What can hang from each mark
dosezu: fozin
gokar: fozin lebep
lebep: fozin gokar tadu
gibo: lebep
tadu: fozin
fozin: gibo gokar lebep tadu

Each row was made from one small tree. The marks that hang from a mark follow it in brackets, in alphabetical order. Every link used is in the known rows. Write each row's tree.
Known rows
lebep(gokar tadu): [-0.97 -1.93 -1.13 -1.59  0.57 -2.66 -2.01 -1.80 -2.34 -1.24  1.40 -1.85
 -3.80  0.63  2.11 -2.11  1.61 -0.82 -1.56]
fozin(gokar): [ 0.64  0.50 -0.53 -0.49  1.78 -1.59 -0.55  0.42  1.42 -1.57  1.70 -1.67
  0.55  1.76  0.42 -2.22 -1.51  0.34 -1.03]
lebep(gokar(fozin) tadu): [-1.25 -0.63 -1.84 -2.71  2.16 -1.99 -2.92 -2.52 -2.87 -2.98  1.83 -2.30
 -4.67  1.80  1.77 -2.97  2.18 -2.32 -1.93]
gokar(fozin lebep(tadu)): [-3.62  3.22 -2.11 -2.42  3.29  1.41 -3.64 -1.96 -5.34 -3.90  1.66 -0.75
 -4.40  2.73  2.31 -4.05  0.03 -2.39  0.25]
dosezu(fozin(gibo gokar)): [-1.25  1.01 -1.30 -0.19  3.56 -2.41 -2.68 -0.55 -2.46 -4.58  1.61 -2.81
  1.87  1.59  0.44 -1.37 -1.79  2.84  0.93]
lebep(gokar tadu(fozin(gibo))): [-1.32 -0.49 -1.55 -3.13  2.84 -4.65 -2.30 -3.85 -4.04 -1.15  0.68 -1.58
 -1.22  0.86  1.14 -2.87  3.15 -1.70 -1.87]
fozin(gokar lebep tadu): [-1.59  2.43 -0.31 -4.47  5.64 -5.64 -3.17 -1.28 -3.82 -4.30  6.95 -3.63
 -0.66 -0.21  4.02 -4.20 -1.62  1.52 -1.60]
dosezu(fozin(gibo(lebep) gokar tadu)): [-2.43  0.66 -0.40 -1.76  4.00 -2.81 -3.45 -0.65 -3.25 -5.55  3.26 -3.68
  0.46  0.82  3.34 -2.17 -1.07  3.27 -0.30]
lebep(fozin tadu): [-2.75 -0.44 -0.45 -2.02 -1.03 -1.45 -3.31 -2.08 -3.69 -0.62  2.53 -0.15
 -3.31 -0.69  3.50 -1.68  2.99 -2.51 -1.29]
lebep(fozin gokar): [-0.03 -0.15 -1.47 -0.13  2.96 -1.63 -3.23  1.08 -0.72 -1.06  2.71 -0.76
 -0.84  1.39 -0.24  0.45  2.75 -3.59 -3.05]
gokar(lebep): [-1.87  1.90 -0.98  0.34  2.23  1.33 -1.63  0.74 -2.68 -1.12  0.59  0.35
 -1.00  1.53  0.69 -1.32 -1.32 -0.35  0.48]
gokar(fozin lebep): [-2.43  3.91 -2.01 -1.26  4.60  2.34 -2.97 -0.25 -3.56 -3.68  1.21 -0.38
 -2.38  3.13  0.43 -2.58 -0.55 -2.52  0.08]
lebep(tadu): [-1.84 -1.04 -0.06 -1.72 -1.84 -1.24 -1.01 -2.46 -2.50 -0.36  0.60 -0.54
 -2.99 -0.72  2.91 -2.11  0.97  0.07  0.12]
dosezu(fozin(gibo gokar lebep(tadu))): [-3.76  1.69 -0.80 -1.72  4.79 -4.25 -4.33 -1.89 -6.06 -5.82  4.08 -3.72
  0.56  0.58  2.38 -2.37 -1.48  3.42  1.13]
dosezu(fozin(gibo gokar(lebep) tadu)): [-2.26  2.12 -2.04 -1.87  5.11 -3.48 -4.18 -1.13 -4.97 -6.16  3.54 -3.35
  0.33  1.41  2.92 -3.49 -2.08  3.00  0.65]
gibo(lebep(gokar)): [-1.75 -1.44  1.51  0.84  1.46  1.73 -1.02  2.23  1.18 -0.48  0.63 -0.94
 -1.07  1.12  1.07  1.30  1.36 -0.34 -2.49]
gibo(lebep): [-2.30 -0.80  2.23  0.76 -0.11  2.69 -0.29  1.77  0.95  0.12  0.00  0.00
 -0.58  0.21  1.65  1.32  0.76  0.34 -1.29]
gokar(fozin(gibo(lebep) tadu)): [-2.52  2.37 -1.11 -4.45  4.06  0.15 -1.68 -1.81 -3.91 -2.93  1.59 -1.13
 -0.19 -0.01  1.46 -2.03  1.76 -1.08 -1.40]
gibo(lebep(fozin gokar)): [-2.34 -0.97  1.23  0.56  1.99  1.58 -2.61  2.51  0.46 -0.64  2.06 -0.65
 -1.17  1.21  1.62  1.57  2.80 -2.19 -3.47]
dosezu(fozin): [-0.77 -0.13 -0.03  1.48  0.93 -0.95 -2.69 -0.19 -1.33 -3.94  1.11 -2.09
 -1.00  1.23  1.27  0.12 -1.02  2.08  1.47]

Write each row's tree
[-3.68  0.36 -1.24 -3.30  0.31 -1.93 -2.82 -2.73 -5.78 -0.04  2.02  0.21
 -0.72 -1.61  2.49 -1.60  3.35 -2.03 -1.14]  lebep(fozin(gibo) tadu)
[-1.69  1.54 -1.60 -3.56  2.69 -2.35 -2.50 -1.30 -4.52 -0.71  2.95  0.11
  1.24 -1.73  1.57 -0.92  2.62 -1.82 -1.79]  lebep(fozin(gibo tadu))
[-2.48 -0.01 -0.37 -1.35  3.46 -2.06 -3.49 -0.80 -4.22 -4.73  2.35 -2.77
 -0.12  0.05  2.74 -0.61  0.29  2.73 -0.06]  dosezu(fozin(gibo(lebep(gokar)) tadu))
[-2.85  4.01 -1.92 -5.62  6.36 -2.23 -2.73 -2.94 -6.87 -3.91  3.67 -1.73
  0.38 -0.65  1.06 -2.67  0.96 -0.76 -0.64]  gokar(fozin(gibo lebep tadu))
[-1.48  3.61 -0.62 -3.24  6.50 -4.93 -1.86 -2.92 -4.02 -1.88  2.30 -1.65
  4.27  0.91 -0.47 -2.72  0.70 -0.54 -0.90]  tadu(fozin(gibo gokar lebep))
[-2.88  1.46  0.03 -2.89  3.66 -4.17 -2.96 -1.58 -3.77 -3.15  5.13 -2.94
 -1.25  0.37  3.00 -3.61 -1.38  1.04 -0.74]  fozin(gokar lebep(tadu))
[-3.92 -0.87  1.77 -0.87 -0.03  0.85 -2.96  0.64 -0.97 -1.08  2.61 -1.01
 -2.62  0.62  4.30 -0.97  2.17 -1.38 -2.65]  gibo(lebep(fozin(gokar) tadu))
[-3.44 -0.55 -0.28 -2.02  2.16 -0.11 -0.54 -0.68 -3.40  0.15 -0.10 -0.27
  1.28 -0.89  0.68 -0.10  1.94  0.69 -1.33]  fozin(gibo(lebep(gokar tadu)))
[-0.92  0.51 -2.31 -1.47  4.44 -2.01 -2.78  0.39 -3.00 -0.64  2.11 -0.34
  1.58  0.35 -1.30  0.46  3.13 -2.98 -2.87]  lebep(fozin(gibo) gokar)
[-1.94  0.87 -0.46 -1.21  4.63 -4.34 -5.09 -0.95 -4.77 -6.36  5.24 -4.02
 -2.19  0.38  3.32 -1.33 -0.74  2.42  0.14]  dosezu(fozin(lebep(gokar) tadu))
[-1.43  2.84 -0.71 -2.89  6.43 -4.61 -1.94 -2.81 -4.89 -1.28  1.66 -1.15
  3.44  0.22 -1.30 -1.27  2.04 -1.24 -1.05]  tadu(fozin(gibo lebep(gokar)))
[-2.55  0.16 -0.61 -3.96  3.76 -1.75 -0.94 -0.88 -4.12 -1.13  1.76 -1.10
  1.18 -1.70  2.20 -1.13  1.75  0.97 -2.19]  fozin(gibo(lebep(gokar)) tadu)
[-3.20 -0.46 -0.17  0.12  2.38 -0.92 -3.11 -0.63 -3.68 -3.84  0.96 -2.31
 -0.09  0.58  1.74  0.12  0.36  2.58  0.47]  dosezu(fozin(gibo(lebep(gokar tadu))))
[-3.48 -0.13  0.20  0.01  1.61 -0.47 -2.73 -0.74 -3.86 -3.52  0.66 -1.92
  0.14  0.09  2.06 -0.01  0.02  2.74  1.12]  dosezu(fozin(gibo(lebep(tadu))))
[-1.91 -1.29 -1.51 -1.92  1.24 -2.82 -4.40 -1.27 -3.43 -1.36  3.25 -1.32
 -3.90  0.66  2.63 -1.74  3.67 -3.52 -3.01]  lebep(fozin gokar tadu)
[-3.00 -2.06  1.47 -0.34  0.17  0.88 -1.83  0.48 -0.72 -0.73  0.96 -1.33
 -3.27  0.65  3.13 -0.14  1.98 -0.32 -2.34]  gibo(lebep(gokar tadu))
[-3.16  2.85 -1.85 -0.82  3.76  0.88 -2.83  0.48 -4.95 -1.08  1.70  1.05
  0.58  0.75  0.34 -0.92  0.34 -1.84 -0.30]  gokar(lebep(fozin(gibo)))
[-0.52  2.00  0.09 -1.60  5.14 -3.92 -2.53 -2.12 -2.76 -1.61  2.16 -1.45
  0.91  1.33 -0.24 -1.28  1.81 -1.85 -1.28]  tadu(fozin(lebep(gokar)))
